Known rows, with every step that occurs:
bena > laro > fuva > bome > pusuf: [-0.77 -2.05  1.35  3.45 -1.90  1.21 -1.45 -0.27 -2.28 -0.66 -1.59 -2.37
 -0.59  1.69 -1.08  0.83 -0.74  0.44 -0.65 -1.64 -0.25  1.45  0.17  1.51
 -1.87]
laro > bena > tafu: [ 0.67 -2.20  1.16  2.65 -0.54 -0.17  1.12  0.76 -0.83 -1.03 -0.99 -0.22
 -0.42  0.27 -0.59 -0.57 -1.50 -0.68  0.00 -0.93 -0.52 -0.02 -1.42 -0.21
 -0.23]
tafu > fuva: [ 0.03 -1.71  2.34 -0.08 -0.50 -0.41  0.92 -0.11 -1.25 -0.81 -1.40 -1.66
 -0.78  0.24 -1.66 -0.13 -1.06  0.03  0.85 -1.09 -0.51 -0.43 -1.44  0.69
  0.40]
tafu > pusuf > fuva: [-0.13 -1.83 -0.02 -0.30 -0.57  0.42  2.45  0.65 -0.93  0.02 -1.18 -2.31
 -1.61 -0.18 -2.01  0.04 -1.08  0.40  0.51 -1.07 -0.19  0.41 -1.83  0.59
 -1.13]
pusuf > fuva > fuzug > teveg: [-0.64 -0.86  1.10 -1.47 -0.16  1.27 -0.02  0.37 -2.01 -0.64 -0.80 -3.05
 -0.25  1.19 -1.24  1.49 -1.54  0.92  1.27 -0.90  0.30  0.88 -2.19  1.66
 -0.74]
bena > tafu > fuva > teveg > fuzug: [ 0.37 -2.45  2.90 -0.13  0.51 -1.95  3.01 -0.79 -1.52 -1.83 -1.74 -1.78
 -1.64 -1.12 -1.08  1.09 -1.76 -0.28  0.49 -1.36  0.02 -1.15 -2.31  1.78
  1.55]
tafu > fuva > teveg: [ 0.03 -1.92  2.73  0.15 -0.08 -0.29  2.45  0.23 -1.64 -1.71 -1.70 -1.87
 -0.76 -0.79 -1.81  0.97 -1.42 -0.08  1.28 -1.44 -0.07 -0.71 -2.04  0.76
  0.74]
fuzug > teveg: [-0.02 -0.86  1.37  0.26 -1.06  1.09  0.50  0.26 -1.34 -0.74 -0.54 -1.84
  0.09  0.48 -0.87  0.51 -1.05  0.27  0.97 -0.99 -0.21  0.81 -2.23  2.00
 -0.37]
bena > tafu > fuva: [ 0.57 -2.12  2.39  0.13 -0.24 -0.79  2.14 -0.60 -0.45 -0.67 -1.53 -1.55
 -1.36 -0.08 -1.39  0.01 -1.64 -0.14  0.60 -1.02 -0.42 -0.78 -2.10 -0.18
  0.90]
bome > pusuf: [-0.65 -1.78  1.28  0.57 -0.88  0.05  3.05  0.25 -1.54 -0.63 -1.04 -0.53
 -0.11  0.77 -1.18  0.32 -0.90 -0.24  0.04 -1.06 -0.32  0.61 -1.05  3.35
 -0.47]
bena > tafu > fuva > fuzug: [ 0.28 -2.23  2.68 -0.97  0.40 -0.81  1.03 -0.59 -1.00 -1.44 -1.64 -1.58
 -1.44  0.40 -1.27  0.78 -2.16  0.21  0.61 -0.87 -0.28 -0.37 -1.53 -0.63
  1.23]
pusuf > fuva > tafu > bena > laro: [-0.27 -2.14  1.94  1.49 -0.61  0.83  2.65  1.11 -2.06  0.24 -1.62 -2.75
 -2.00  0.72 -1.06 -0.01 -1.08  1.69  1.29 -1.11 -0.48 -0.18 -2.26 -1.24
 -2.02]
laro > fuva > teveg: [-0.05 -2.00  1.93  2.61 -0.27  0.37  0.35 -0.04 -1.73 -1.45 -1.23 -2.24
 -0.07 -0.39 -0.81  0.60 -1.13  0.22  1.22 -1.54 -0.28  0.44 -1.83  1.31
 -0.24]
pusuf > fuva > teveg > fuzug: [-0.35 -1.85  1.53  0.00  0.36 -1.11  2.13 -0.21 -2.32 -0.80 -1.29 -2.44
 -0.80 -0.64 -0.89  1.29 -1.07  0.31  0.74 -1.38  0.28 -0.33 -2.16  3.12
 -0.52]
bome > fuva: [-0.19 -1.93  1.95  0.84 -0.82  0.00  1.84 -0.37 -1.42 -1.02 -0.71 -1.56
 -0.18  0.67 -1.31 -0.19 -0.89  0.11  0.89 -1.11 -0.70 -0.87 -1.32  2.44
 -0.60]
tafu > bena > laro > fuva > fuzug > teveg: [-0.60 -1.76  1.92  0.16 -0.20  2.08 -2.78  1.89 -2.63 -1.67 -0.97 -3.48
 -1.74  2.14 -0.39  0.71 -1.29  2.24  0.66 -1.02 -0.31  1.86 -1.31 -0.89
 -1.48]
bena > laro > fuva: [ 0.01 -1.59  1.42  2.70 -0.76  0.77 -1.57  0.17 -1.74 -0.08 -0.92 -2.71
 -0.33  0.78 -0.62 -0.74 -0.46  0.73  0.40 -1.13 -0.68  0.85 -1.07 -0.40
 -1.74]
fuva > laro > bena: [ 0.20 -2.22  1.44  0.00 -1.86  0.23 -0.11  1.25 -1.72 -0.89 -0.68 -0.75
  0.00  1.51 -1.07 -0.98 -1.32 -0.01 -0.10 -0.94 -0.73  0.60 -0.43  0.34
 -1.42]
laro > fuva > teveg > fuzug: [-0.15 -2.15  1.91  2.09  0.09 -0.98 -0.21 -0.32 -2.45 -1.73 -1.15 -2.17
 -0.56 -0.40 -0.32  0.61 -0.86  0.29  0.66 -1.55 -0.26  0.34 -1.44  3.05
  0.06]
teveg > fuzug: [ 0.03 -1.73  1.65  0.56 -0.35 -1.47  0.29 -0.67 -1.85 -0.80 -0.78 -0.94
 -0.48  0.13 -0.47 -0.03 -0.76  0.08 -0.03 -0.98 -0.49  0.17 -1.05  2.81
 -0.20]
pusuf > fuva > teveg: [-0.27 -1.68  1.52  0.54 -0.01  0.07  2.64  0.18 -1.59 -0.50 -1.37 -2.55
 -0.34 -0.57 -1.36  1.25 -1.36  0.29  1.31 -1.34  0.27 -0.25 -2.52  1.30
 -0.80]
fuva > teveg: [ 0.11 -1.71  2.04  1.14 -0.23  0.03  2.29  0.05 -1.54 -1.36 -1.20 -1.15
 -0.14 -0.79 -0.98  1.05 -1.34  0.00  1.02 -1.29 -0.09  0.00 -1.94  1.31
 -0.16]
bena > tafu > fuva > pusuf: [ 0.54 -2.21  2.27  1.26 -0.23 -0.72  5.73 -0.77 -0.12 -0.77 -1.67 -1.17
 -1.41 -0.64 -0.94  0.33 -2.12 -0.19  0.93 -0.74 -0.20 -1.12 -1.17 -0.66
  1.07]
pusuf > fuva: [-0.21 -1.56  1.14  0.30 -0.42 -0.11  1.17 -0.14 -1.24  0.34 -1.07 -2.30
 -0.33  0.35 -1.29  0.21 -1.07  0.42  0.88 -1.00 -0.13  0.01 -1.98  1.01
 -1.16]
fuva > bome: [ 0.20 -1.82  1.69  2.06 -1.59  0.04 -1.23 -1.25 -1.29 -0.90 -1.42 -1.09
 -0.11  0.38 -1.02  1.20 -1.38 -0.04  0.09 -1.42 -0.17  0.55 -0.57  0.96
 -0.70]

Rows:
[ 0.21 -2.57  0.45 -0.36  0.47 -1.08  4.55  0.25 -1.18 -0.91 -1.52 -2.32
 -2.52 -1.48 -1.29  1.30 -1.71 -0.01  0.16 -1.34  0.32 -0.27 -2.59  1.64
  0.02] => bena > tafu > pusuf > fuva > teveg > fuzug
[ 0.06 -2.24  1.20  1.50 -1.35  0.73  5.11  0.11 -1.42 -1.26 -1.13 -1.49
 -1.42 -0.17 -1.96 -0.38 -1.08 -0.04  1.57 -1.39 -1.00 -0.89 -1.65  1.75
 -0.14] => bome > fuva > tafu > pusuf
[ 0.11 -2.27  0.30 -1.23  0.44  0.10  2.47  0.00 -0.67 -0.51 -1.41 -2.17
 -2.24  0.04 -1.53  1.04 -2.14  0.55  0.36 -0.84  0.07  0.45 -1.83 -0.76
 -0.28] => bena > tafu > pusuf > fuva > fuzug
[-0.20 -2.42  1.97  1.90 -0.50  0.82 -1.48  1.47 -1.91 -0.73 -1.19 -2.69
 -1.75  1.28 -0.49 -0.58 -0.72  1.70  0.26 -1.12 -0.74  0.99 -1.08 -1.35
 -1.87] => tafu > bena > laro > fuva
[-0.01 -1.59  1.38  3.92 -0.69  0.94  2.14 -0.03 -1.47 -0.21 -1.11 -2.33
 -0.48  0.24 -0.07 -0.46 -0.90  0.83  0.72 -0.83 -0.48  0.45 -0.19 -0.91
 -1.56] => bena > laro > fuva > pusuf
[ 0.81 -2.90  0.33 -0.36 -1.69  0.34  2.19  1.48 -0.56 -1.01 -0.96 -0.70
 -1.80  0.68 -1.52 -0.95 -1.96 -0.28 -0.69 -0.89 -0.67  0.71 -0.88 -1.07
 -0.79] => fuva > laro > bena > tafu > pusuf
[-0.19 -2.35  2.28 -1.70 -1.86 -0.01  1.60 -0.48 -1.46 -0.64 -0.57 -2.07
 -0.31  1.60 -1.52 -0.50 -1.21  0.59  0.59 -0.99 -0.81 -0.53 -1.02  2.10
 -1.22] => bome > fuva > laro
[-0.19 -1.97  1.41 -2.02 -1.38 -0.04  1.08 -0.18 -1.30  0.65 -0.94 -2.76
 -0.47  1.32 -1.56 -0.03 -1.37  0.84  0.53 -0.90 -0.27  0.32 -1.58  0.82
 -1.75] => pusuf > fuva > laro
[-0.44 -1.20  1.52  0.58 -0.47  1.54 -2.51  0.27 -2.17 -1.61 -0.70 -2.88
  0.05  1.46 -0.56  0.94 -1.38  0.90  1.25 -1.10 -0.25  1.58 -1.44  1.64
 -0.20] => laro > fuva > fuzug > teveg
[-0.15 -1.59  1.46  1.86 -0.90  0.31  3.03 -0.35 -1.59  0.32 -1.38 -2.17
 -0.19 -0.01 -1.20  0.13 -1.17  0.23  1.91 -1.19 -0.40 -0.43 -2.28  1.10
 -0.75] => pusuf > fuva > tafu
[ 0.09 -2.13  2.39  2.06 -0.88  0.82  2.46  1.05 -1.99 -0.60 -1.47 -1.46
 -1.69  0.46 -0.55 -0.16 -1.02  1.30  1.03 -1.07 -0.82  0.09 -1.67 -1.24
 -1.42] => fuva > tafu > bena > laro
[-0.78 -2.36  1.28  3.24 -1.82  0.60 -1.17 -0.58 -1.96 -1.07 -1.65 -1.77
 -0.19  1.49 -1.17  1.10 -1.06  0.03 -0.18 -1.76 -0.24  1.45 -0.10  3.04
 -0.78] => laro > fuva > bome > pusuf
[-0.04 -2.15  2.09  0.53 -0.46  0.44  0.35  1.36 -1.64 -0.61 -1.14 -1.56
 -1.67  0.83 -0.74 -0.19 -0.94  1.43  0.01 -0.86 -0.52  0.54 -1.29 -1.32
 -1.82] => tafu > bena > laro
[-0.15 -2.40  1.84  3.13 -0.47  0.86  2.11  1.10 -1.60 -0.77 -1.38 -2.36
 -1.80  0.82 -0.03 -0.30 -1.21  1.74  0.46 -0.80 -0.52  0.69 -0.18 -1.76
 -1.76] => tafu > bena > laro > fuva > pusuf
[ 0.13 -2.39  2.12 -0.96 -1.62 -0.09  0.08  1.27 -1.83 -1.08 -1.18 -1.57
 -0.86  1.64 -1.98 -1.03 -1.39 -0.01  0.09 -1.03 -0.73 -0.14 -0.57 -0.15
 -0.51] => tafu > fuva > laro > bena
[ 0.04 -1.84 -0.53 -0.62 -0.19  1.79  1.50  2.25 -1.35 -1.44 -1.00 -2.43
 -1.95  0.90 -1.50  0.89 -2.12  0.17  0.27 -0.96  0.22  1.02 -2.05 -0.43
 -0.48] => laro > bena > tafu > pusuf > fuva > fuzug > teveg
[-0.37 -1.86  0.24 -1.52  0.01  0.48  1.32  0.56 -1.44 -0.71 -1.30 -2.23
 -1.75  0.44 -1.86  0.89 -1.57  0.71  0.52 -0.94 -0.02  0.82 -1.19  0.11
 -0.81] => tafu > pusuf > fuva > fuzug
[ 0.58 -2.41  1.77  2.81 -0.33 -0.41  4.94  0.73 -0.59 -1.47 -1.64 -0.60
 -1.26 -0.17 -0.95 -0.37 -2.10 -0.64  0.54 -0.79 -0.32 -1.16 -0.64 -0.99
  0.74] => laro > bena > tafu > fuva > pusuf
[-0.32 -2.23  2.39  0.48 -0.08 -1.20  2.93 -0.46 -2.50 -2.03 -0.93 -1.77
 -0.62 -0.25 -1.06  0.87 -0.95 -0.11  0.70 -1.46 -0.28 -1.25 -1.58  4.50
  0.07] => bome > fuva > teveg > fuzug
[ 0.58 -2.40  2.54  1.25 -1.12 -0.72  0.04 -1.47 -0.60 -1.02 -2.07 -1.77
 -1.41  0.10 -1.51  1.20 -2.02 -0.21  0.14 -1.50 -0.13 -0.48 -1.26 -0.36
  0.66] => bena > tafu > fuva > bome
[-0.34 -1.12  2.35 -1.92 -0.30  0.79 -0.16  0.33 -2.05 -1.81 -1.14 -2.52
 -0.70  1.14 -1.59  1.20 -1.66  0.53  1.15 -1.01 -0.06  0.39 -1.74  1.47
  0.79] => tafu > fuva > fuzug > teveg
[-0.62 -2.02  1.48  1.86 -1.77  0.15  0.86 -0.73 -1.70 -1.06 -1.60 -0.69
 -0.17  0.93 -1.36  1.46 -1.24 -0.27 -0.45 -1.49 -0.04  0.96 -0.20  3.09
 -0.69] => fuva > bome > pusuf
[ 0.36 -3.02  1.76 -0.05 -1.70  0.04  1.88  0.69 -1.15 -1.11 -0.67 -1.35
 -0.76  1.75 -1.26 -1.09 -1.74 -0.19  0.00 -0.96 -0.86 -0.88 -1.06  0.83
 -1.02] => bome > fuva > laro > bena > tafu
[-0.16 -1.94  1.90  1.86 -0.79 -0.01  5.44 -0.59 -1.17 -1.07 -0.90 -1.24
 -0.40  0.16 -0.86  0.17 -1.39  0.13  1.21 -0.83 -0.45 -1.19 -0.46  2.07
 -0.43] => bome > fuva > pusuf
[ 0.09 -1.52  2.36 -1.68 -0.01  0.49  0.91  0.01 -1.17 -1.56 -1.25 -2.44
 -1.29  0.70 -1.22  1.34 -2.23  0.39  0.96 -0.89  0.01  0.15 -2.28  0.38
  1.36] => bena > tafu > fuva > fuzug > teveg
[ 0.57 -2.59  2.73 -2.15 -1.23 -0.83  1.96 -0.59 -0.56 -0.38 -1.41 -2.15
 -1.51  0.80 -1.68 -0.28 -1.96  0.28  0.18 -0.91 -0.53 -0.50 -1.75 -0.42
  0.31] => bena > tafu > fuva > laro
[-1.07 -1.94  1.18  0.09 -0.15  0.24  4.67  0.80 -2.04 -0.70 -1.54 -2.09
 -0.38  0.03 -1.67  1.68 -1.29  0.06  0.73 -1.46  0.42  0.09 -2.15  3.46
 -0.78] => bome > pusuf > fuva > teveg
[-0.24 -2.63  2.15  1.05 -1.31 -0.48  2.01 -0.95 -1.02 -1.20 -2.22 -1.32
 -1.51  0.75 -1.89  1.53 -1.90 -0.49 -0.50 -1.59  0.02 -0.07 -0.91  1.77
  0.76] => bena > tafu > fuva > bome > pusuf
[-1.09 -2.37  1.60  1.06 -0.80  1.15  4.93  1.81 -2.49  0.04 -1.79 -2.39
 -2.13  1.27 -1.33  0.39 -1.01  1.35  0.75 -1.22 -0.31  0.19 -1.92  0.95
 -2.04] => bome > pusuf > fuva > tafu > bena > laro
[-0.99 -2.45  0.48 -0.89 -1.69  0.59  2.42  1.99 -2.24 -0.21 -1.00 -1.73
 -0.33  2.41 -1.80 -0.27 -1.21  0.08 -0.38 -1.05 -0.22  0.74 -0.65  2.58
 -2.10] => bome > pusuf > fuva > laro > bena
[-0.29 -2.49  1.97  1.10 -0.59  0.23  2.94  0.84 -1.74 -0.37 -1.66 -2.20
 -1.55  0.48 -1.20  0.33 -1.40  1.16  1.76 -1.21 -0.46 -0.24 -2.45  0.28
 -0.86] => pusuf > fuva > tafu > bena
[-0.13 -2.61  1.72 -0.35 -1.95  0.29  0.89  1.08 -1.96 -1.34 -0.54 -1.45
 -0.19  2.12 -1.55 -1.15 -1.18 -0.03  0.21 -1.06 -0.93 -0.55 -0.51  1.65
 -1.54] => bome > fuva > laro > bena
[-1.49 -1.12  0.76 -2.01 -0.36  1.52  1.98  1.08 -2.36 -0.77 -0.98 -2.63
 -0.50  1.84 -1.47  1.92 -1.49  0.69  0.67 -0.99  0.46  1.24 -1.77  3.99
 -0.73] => bome > pusuf > fuva > fuzug > teveg
[ 0.30 -2.63  0.96 -0.32 -1.25  0.09  1.27  0.93 -1.00  0.18 -0.99 -2.05
 -0.72  1.46 -1.18 -0.54 -1.89  0.13 -0.09 -0.84 -0.28  0.09 -1.61 -0.50
 -1.57] => pusuf > fuva > laro > bena > tafu
